What can hang from each mark:
L: D T
T: C K
Z: V
X: C V
C: D T X
V: X Z
K: T
D: C L

Every row comes from one small tree of marks. The marks that hang from a mark follow it in brackets, in alphabetical order. Every link used is in the known rows. Which tree was each row made from?
Known rows:
L(T(K)): [-0.49  2.93 -1.29  0.67 -0.97 -1.53 -0.34  1.53  1.58  0.04  1.30 -3.15
 -0.90 -1.63 -0.10  2.94  2.98 -1.54 -1.90 -2.87  1.12 -0.73 -0.93]
C(D T): [ 1.50  3.64 -0.95  0.76 -1.74 -1.26  0.74  1.10  0.59  1.46  1.62 -0.76
  1.01 -2.26  1.61  3.06  0.72 -2.25 -2.63 -1.10  0.73  0.88 -2.03]
L(D): [ 0.15 -0.18 -0.97 -0.10 -0.94 -2.99  0.45  1.05 -0.02  2.60  2.37  0.14
 -1.35 -0.03  0.51  2.33  2.04 -1.91 -2.30 -1.65  0.24  2.06 -1.47]
Z(V(X(C(T)))): [ 0.37  3.53 -2.99 -0.35  0.81 -2.63  2.44 -0.18 -3.40  3.08  4.32 -1.42
 -0.68  0.19  1.50  2.01  2.24 -2.82 -3.35 -2.37  0.47  2.66 -1.15]
X(V(Z)): [ 0.77  1.96 -1.00 -1.62 -0.51 -3.20 -1.90  1.73  0.30  3.66  2.64 -1.01
 -1.64 -2.00  0.04  2.76  3.16 -2.11 -0.49 -0.05  0.44  0.15 -1.11]
T(C(D X)): [-0.59  4.71 -0.96  2.36  0.00 -0.50 -0.39  0.21  0.00  1.61 -0.99  0.41
 -0.98 -1.55  2.45  2.97  0.85 -2.63 -0.11  0.57  0.86  1.03  0.15]
D(C(X(V)) L(T)): [ 0.40  4.33 -2.13  1.14  2.91 -0.13 -2.63  2.33  0.15 -1.37  0.69 -1.17
 -2.54 -0.94 -1.57  3.64  4.80 -1.00 -1.47 -0.22  0.51  1.37  0.79]
V(X(C)): [-1.36  3.58 -1.39 -0.06  0.88 -2.25  0.97 -0.44 -1.80  1.80  3.08 -1.50
 -2.42  0.25  0.55  2.41  1.97 -2.38 -3.72 -2.00  0.70  1.96 -1.33]
D(C(X) L(T)): [-0.58  3.70 -1.67  2.78  2.06 -0.98 -2.20  1.49  0.61 -1.82  0.48 -1.11
 -1.30 -0.02 -1.33  3.99  3.77 -1.28 -1.09 -0.98  0.63  1.55  0.73]
V(X(C) Z): [-1.38  2.96 -1.13 -0.46  0.44 -3.46  0.06  0.07 -1.15  2.96  3.36 -1.73
 -1.30  0.01  1.06  2.41  2.16 -2.96 -1.85 -1.29  0.73  1.05 -1.26]
K(T(C)): [-1.39  2.11 -0.12  1.57 -1.67 -4.20 -0.61 -0.97 -1.59  3.63  2.31  0.83
 -1.42 -1.01  0.67  2.66  1.53 -2.61 -0.43 -1.65 -1.81  1.67 -0.67]
D(L(T)): [-0.07  2.63 -0.48  1.42  0.52 -2.29 -0.45  0.86  0.39 -1.18  0.95 -3.53
 -2.32 -0.41 -0.84  3.67  2.21 -1.42 -0.95 -2.24 -0.48  1.00 -0.73]
D(C(T)): [ 0.54  2.75 -1.82  0.99 -2.21 -2.21 -1.29  1.31  0.56  1.93  3.47  1.15
  1.00 -1.26  0.19  3.61  2.31 -1.68 -3.83 -0.74  0.33  1.43 -1.41]
C(D X): [ 0.12  3.99 -0.93  1.43  0.98 -0.40 -0.51  0.84  0.22  0.87 -0.14 -0.48
 -0.41 -1.49  1.00  2.60  2.04 -2.22 -0.97 -0.67  1.93  1.23 -0.58]
T(K): [-1.07  2.18 -1.66  0.26 -0.89 -1.78 -1.26  1.60  1.17  1.66  1.53 -1.39
 -0.20 -2.05 -0.44  2.70  3.55 -2.38 -2.60 -3.20  0.07  0.14 -1.42]
K(T): [-0.64  1.46 -0.17  0.62 -0.76 -4.17 -0.61 -0.24 -1.23  2.90  3.17  0.12
 -0.74 -1.00 -0.87  2.64  2.63 -2.23 -1.39 -2.87 -0.70  1.92 -1.30]
L(D T(K)): [-0.16  0.61 -1.64  0.13 -0.88 -1.68  0.77  2.24  1.50  0.59  1.47 -2.19
 -1.05 -0.92  0.57  2.37  3.13 -1.46 -2.30 -2.98  0.75  0.11 -0.91]
T(C): [-1.01  2.67 -0.78  1.42 -1.89 -2.90 -0.61 -0.34 -0.17  2.86  1.34 -0.07
 -2.04 -0.89  1.53  3.10  0.70 -2.34 -1.13 -0.26 -0.41  1.19 -0.70]
L(D T(C(X) K)): [-0.65  1.74 -2.13  1.65  0.27 -0.79 -0.27  2.51  0.81  1.04 -0.15 -0.72
 -1.30 -0.36  1.72  2.74  2.74 -1.48 -0.58 -0.84  0.07  1.01  0.40]
D(C(T(K)) L): [-0.57  2.78 -2.89  1.48 -0.73 -0.90 -2.45  3.10  1.69  0.00  1.87 -0.24
  2.13 -2.37 -1.25  3.63  4.68 -2.77 -3.86 -3.36 -2.20  0.97 -1.26]
X(C(D(L) T(K))): [-0.44  5.35 -2.87  0.20  0.94  0.23  0.96  2.35  2.07 -0.47  0.62 -3.11
  2.72 -2.56  0.53  2.27  3.02 -3.69 -2.55 -3.45 -2.61  0.26 -1.45]
D(L(T(C(X)))): [-0.55  3.83 -0.98  3.15  1.67 -1.30 -1.54  1.05 -0.27 -0.61 -0.54 -1.99
 -2.51  0.02  0.56  4.11  1.72 -1.49  0.78 -0.15 -1.12  1.96  0.53]
X(V): [ 0.80  2.49 -1.15 -1.14 -0.04 -1.97 -1.10  1.17 -0.53  2.62  2.30 -0.77
 -2.64 -1.68 -0.36  2.64  2.87 -1.56 -2.38 -0.71  0.53  1.07 -1.21]
L(D(C)): [-0.51  0.38 -1.62  0.41 -1.41 -2.65 -0.24  0.86  0.68  2.13  2.63  1.70
 -0.77 -0.15  0.24  2.28  3.01 -2.00 -3.33 -1.27  0.90  1.49 -0.52]

Which tree is each row?
[ 2.70  4.03 -1.71 -0.65  0.71 -0.64 -1.58  3.39  0.32  2.95  1.29 -0.25
  1.06 -2.87  1.43  3.06  2.75 -2.19 -0.17  1.26  0.99  0.83 -1.26]
C(D T X(V(Z)))
[-0.94  5.72 -1.00  1.33  2.28 -0.43  2.57 -0.33 -0.68 -2.45  0.47 -4.53
 -2.64 -0.35  1.07  2.60  1.49 -2.74 -2.52 -2.60  0.73  0.79 -0.48]
V(X(C(D(L(T)))))
[ 0.20  3.72 -1.72  0.52  1.10 -1.04 -2.03  1.34 -1.11  3.10  0.64  0.67
 -2.95 -1.20  0.92  2.97  2.53 -1.56 -0.62  1.28 -0.16  2.05  0.16]
T(C(X(V)))
[-0.45  5.39 -2.61  0.07  0.17  0.31  1.92  1.55 -0.05  0.84  1.98 -1.97
  1.23 -2.33  1.75  2.17  2.45 -3.36 -4.91 -3.18  0.27  0.53 -1.97]
V(X(C(D T(K))))
[-1.11  3.50 -2.47 -0.23  1.41 -2.82  2.34 -1.25 -3.28  2.68  3.32 -1.86
 -2.41  0.37  0.99  1.52  2.74 -3.13 -2.61 -2.78  1.31  1.91 -0.27]
Z(V(X(C)))
[-1.36  4.87 -2.04  2.19  0.09  0.49 -0.92  1.61  1.29  1.25 -1.54 -0.17
  0.26 -2.70  2.08  2.54  2.44 -3.26 -0.46 -1.11  0.38  0.02  0.21]
T(C(D X) K)
[ 1.55  5.08 -2.04 -2.24 -0.18 -1.50  1.00  1.80  1.05  3.22  2.52 -1.92
  1.26 -2.58  2.00  1.82  1.73 -2.97 -0.99  0.59 -0.18 -0.34 -1.42]
X(C(D T) V(Z))
[ 0.92  2.36 -1.47 -0.89  1.45 -2.18 -3.02  2.49 -0.22  3.49  1.75 -0.21
 -1.32 -1.39 -0.12  2.86  3.97 -1.77  0.46  0.75  0.91  1.22 -0.56]
C(X(V(Z)))
[-0.15  3.47 -1.92 -2.61  0.64 -3.13 -0.37  1.06  0.46  3.84  2.98 -2.02
 -1.16 -1.26  0.38  1.89  2.94 -2.52 -0.39  0.17 -0.16  0.06 -0.69]
X(C V(Z))
[-0.64  1.87 -2.70  1.27  0.77 -0.33 -1.08  2.91  1.65 -0.07  0.97  0.10
  0.06 -0.47 -0.14  2.65  4.80 -1.29 -2.36 -1.77  1.78  0.69  0.48]
L(D(C(X)) T(K))
[-0.10  1.10 -1.17  0.87 -1.41 -2.37  0.71  0.84  1.01  0.44  2.36  0.00
 -1.45  0.12  0.49  2.80  2.37 -1.23 -2.80 -0.95  1.92  0.67  0.00]
L(D(C) T)
[-0.25  2.85 -2.77  0.80 -2.15 -1.20 -1.77  2.56  1.69  1.61  2.85  0.62
  2.23 -2.48 -0.26  3.22  3.96 -2.22 -4.32 -2.28 -0.19  0.21 -1.39]
D(C(T(K)))
[ 0.20  5.25 -1.66  1.44  2.34  0.48 -1.31  1.57 -0.39  0.49 -1.73 -0.45
 -2.36 -2.25  1.25  2.94  2.54 -2.90  0.08  0.39 -1.16  1.66  0.64]
T(C(D(L) X(V)))
[ 0.88  5.88 -1.07  1.17  0.95  0.64  0.20  1.11 -0.08  0.53 -1.10 -1.45
 -2.99 -2.07  2.47  2.83  1.48 -1.47  0.05  1.80  1.90  0.14  0.86]
L(T(C(D X(V))))
[-1.36  5.03 -1.29  0.96  2.24 -0.60  1.69 -0.30 -1.08 -0.78  0.72 -2.63
 -1.88 -0.53  0.78  2.26  2.06 -3.57 -3.07 -2.95 -0.31  1.70 -0.88]
V(X(C(D(L))))
[-0.91  1.21 -2.24  0.69 -1.41 -1.35  0.14  2.16  2.23  0.05  1.82 -0.56
 -0.25 -1.18  0.14  2.36  4.05 -1.72 -3.31 -2.57  1.40 -0.35 -0.10]
L(D(C) T(K))
[ 0.33  3.07 -1.52 -0.02  0.48 -2.33 -2.98  1.93 -0.48  4.18  0.95  0.55
 -1.89 -1.57  1.42  3.04  2.64 -2.25  1.34  2.13 -0.10  1.03  0.18]
T(C(X(V(Z))))
[ 2.70  4.65 -2.00 -0.19  1.15  0.56 -0.72  2.78 -0.35  1.75  0.94  0.02
  0.06 -2.51  1.06  3.02  2.61 -1.53 -2.15  0.51  0.89  1.83 -1.19]
C(D T X(V))
[ 1.02  3.88 -1.34 -0.61  1.43 -0.90 -1.76  2.28  0.41  2.61  0.28 -0.65
 -0.60 -2.67  1.02  2.35  3.24 -2.53  0.52  0.91  1.98  0.21 -0.30]
C(D X(V(Z)))
[-1.12  5.13 -1.15  0.35  0.71 -1.02  2.42 -0.78 -1.05  0.85  1.62 -1.93
 -1.69 -0.83  1.79  1.94  1.42 -3.11 -3.48 -2.01  1.78  1.04 -1.09]
V(X(C(D)))
[ 0.35  3.70 -2.15  1.14 -0.29  0.09 -0.41  2.91  1.81 -0.42  0.10 -2.12
  2.12 -3.41  0.16  3.15  3.06 -3.28 -2.63 -3.73 -1.90  0.47 -1.82]
C(D(L) T(K))
[-1.17  2.65 -0.72  2.17  0.32 -3.15 -1.70 -0.12 -2.15  3.42  1.53  1.58
 -1.05 -0.50  0.40  2.93  2.26 -2.23  0.52 -0.70 -1.38  2.78  0.02]
K(T(C(X)))
[ 0.25  2.95 -2.19 -0.34  0.97 -1.89 -3.70  2.31  0.51  3.05  2.14  1.24
 -0.64 -1.62 -0.47  2.86  4.81 -2.01 -0.60  1.26  1.63  0.62  0.42]
D(C(X(V(Z))))
[-0.22  5.59 -1.91 -1.14  2.55 -0.13  1.10  0.83  0.64  0.03  0.23 -2.92
 -1.52 -1.83  0.05  1.73  2.84 -3.26 -1.60 -1.42 -1.21  0.62 -0.30]
X(C(D(L)) V)
[-0.09  3.98 -1.11  2.20  2.53 -0.27 -1.11  1.39  0.21 -0.76 -1.02 -1.33
 -0.42 -1.27 -0.03  3.20  2.70 -2.75 -0.52 -1.70 -0.09  1.90 -0.37]
C(D(L) X)
[-1.16  4.12 -0.65  3.12  1.73 -1.65 -1.10  0.26 -1.27  0.92 -0.96  0.47
 -0.34 -1.41  0.50  2.90  2.26 -3.50  1.06 -1.79 -2.50  2.52  0.43]
K(T(C(D(L) X)))
[ 0.02  1.62 -1.65  1.58  0.56 -1.33 -0.50  1.73  0.56  0.26  1.64  0.66
 -1.16  0.66  0.29  2.91  3.23 -0.69 -1.82 -0.04  2.41  1.77  0.42]
L(D(C(X)) T)
[-0.13  2.61 -0.96  0.06  0.83 -3.65 -2.93  1.30 -1.77  5.16  1.95  1.38
 -1.16 -1.64  0.59  2.62  3.40 -2.56  1.85  0.74 -1.48  1.72  0.26]
K(T(C(X(V(Z)))))
[ 0.04  4.65 -1.01  0.90  1.15 -1.09 -0.61  0.45 -1.69  2.94  0.15  1.33
 -1.56 -2.43  1.37  2.07  2.59 -2.70  0.22  0.04 -0.48  1.63  0.38]
K(T(C(D X(V))))
[-0.67  3.04 -2.66 -0.67 -0.21 -2.24 -0.32  2.47 -0.10  3.05  3.82 -1.90
  1.57 -1.59  1.08  2.71  3.24 -3.14 -3.10 -2.53 -0.73  0.63 -2.21]
V(X(C(T(K))) Z)
[-0.03  3.05 -2.33  0.27  2.51 -1.61 -4.39  2.92  0.42  1.43  1.08  0.33
 -0.72 -1.48 -1.38  3.32  5.48 -2.43 -0.11  0.11 -0.46  1.45  0.49]
D(C(X(V(Z))) L)
[-1.56  5.88 -2.13  0.66  1.73  0.28  1.76  1.08  2.56 -2.47 -0.65 -5.39
  0.22 -1.98  0.29  2.02  2.91 -3.21 -1.26 -3.61 -0.61 -1.16 -0.09]
X(C(D(L(T(K)))))
[ 0.71  3.73 -1.89  0.49 -1.71 -0.23  0.19  2.35  1.91  1.02  0.96 -1.23
  2.22 -3.55  1.18  2.70  2.29 -2.92 -3.04 -2.72  0.05 -0.21 -2.08]
C(D T(K))
[-0.33  5.02 -0.11  2.17 -2.07 -1.23  1.66 -0.60  0.91  0.20 -0.25 -2.11
 -2.07 -1.72  2.97  2.90 -0.50 -2.24 -0.32  0.11  1.58 -0.70  0.04]
L(T(C(D)))
[ 0.52  3.16 -2.43  2.27  1.27 -0.95 -2.98  2.64  0.06  0.15  1.68  1.03
  1.19 -0.53 -1.10  4.24  3.86 -1.72 -2.41 -0.94 -1.40  3.13 -0.65]
D(C(T X) L)
[ 0.07  5.05 -1.60 -2.24  0.46 -1.73  0.92  0.73  1.18  2.83  1.58 -2.40
 -0.37 -2.26  1.49  1.37  2.28 -3.28 -0.19  0.33  0.84 -1.02 -0.50]
X(C(D) V(Z))
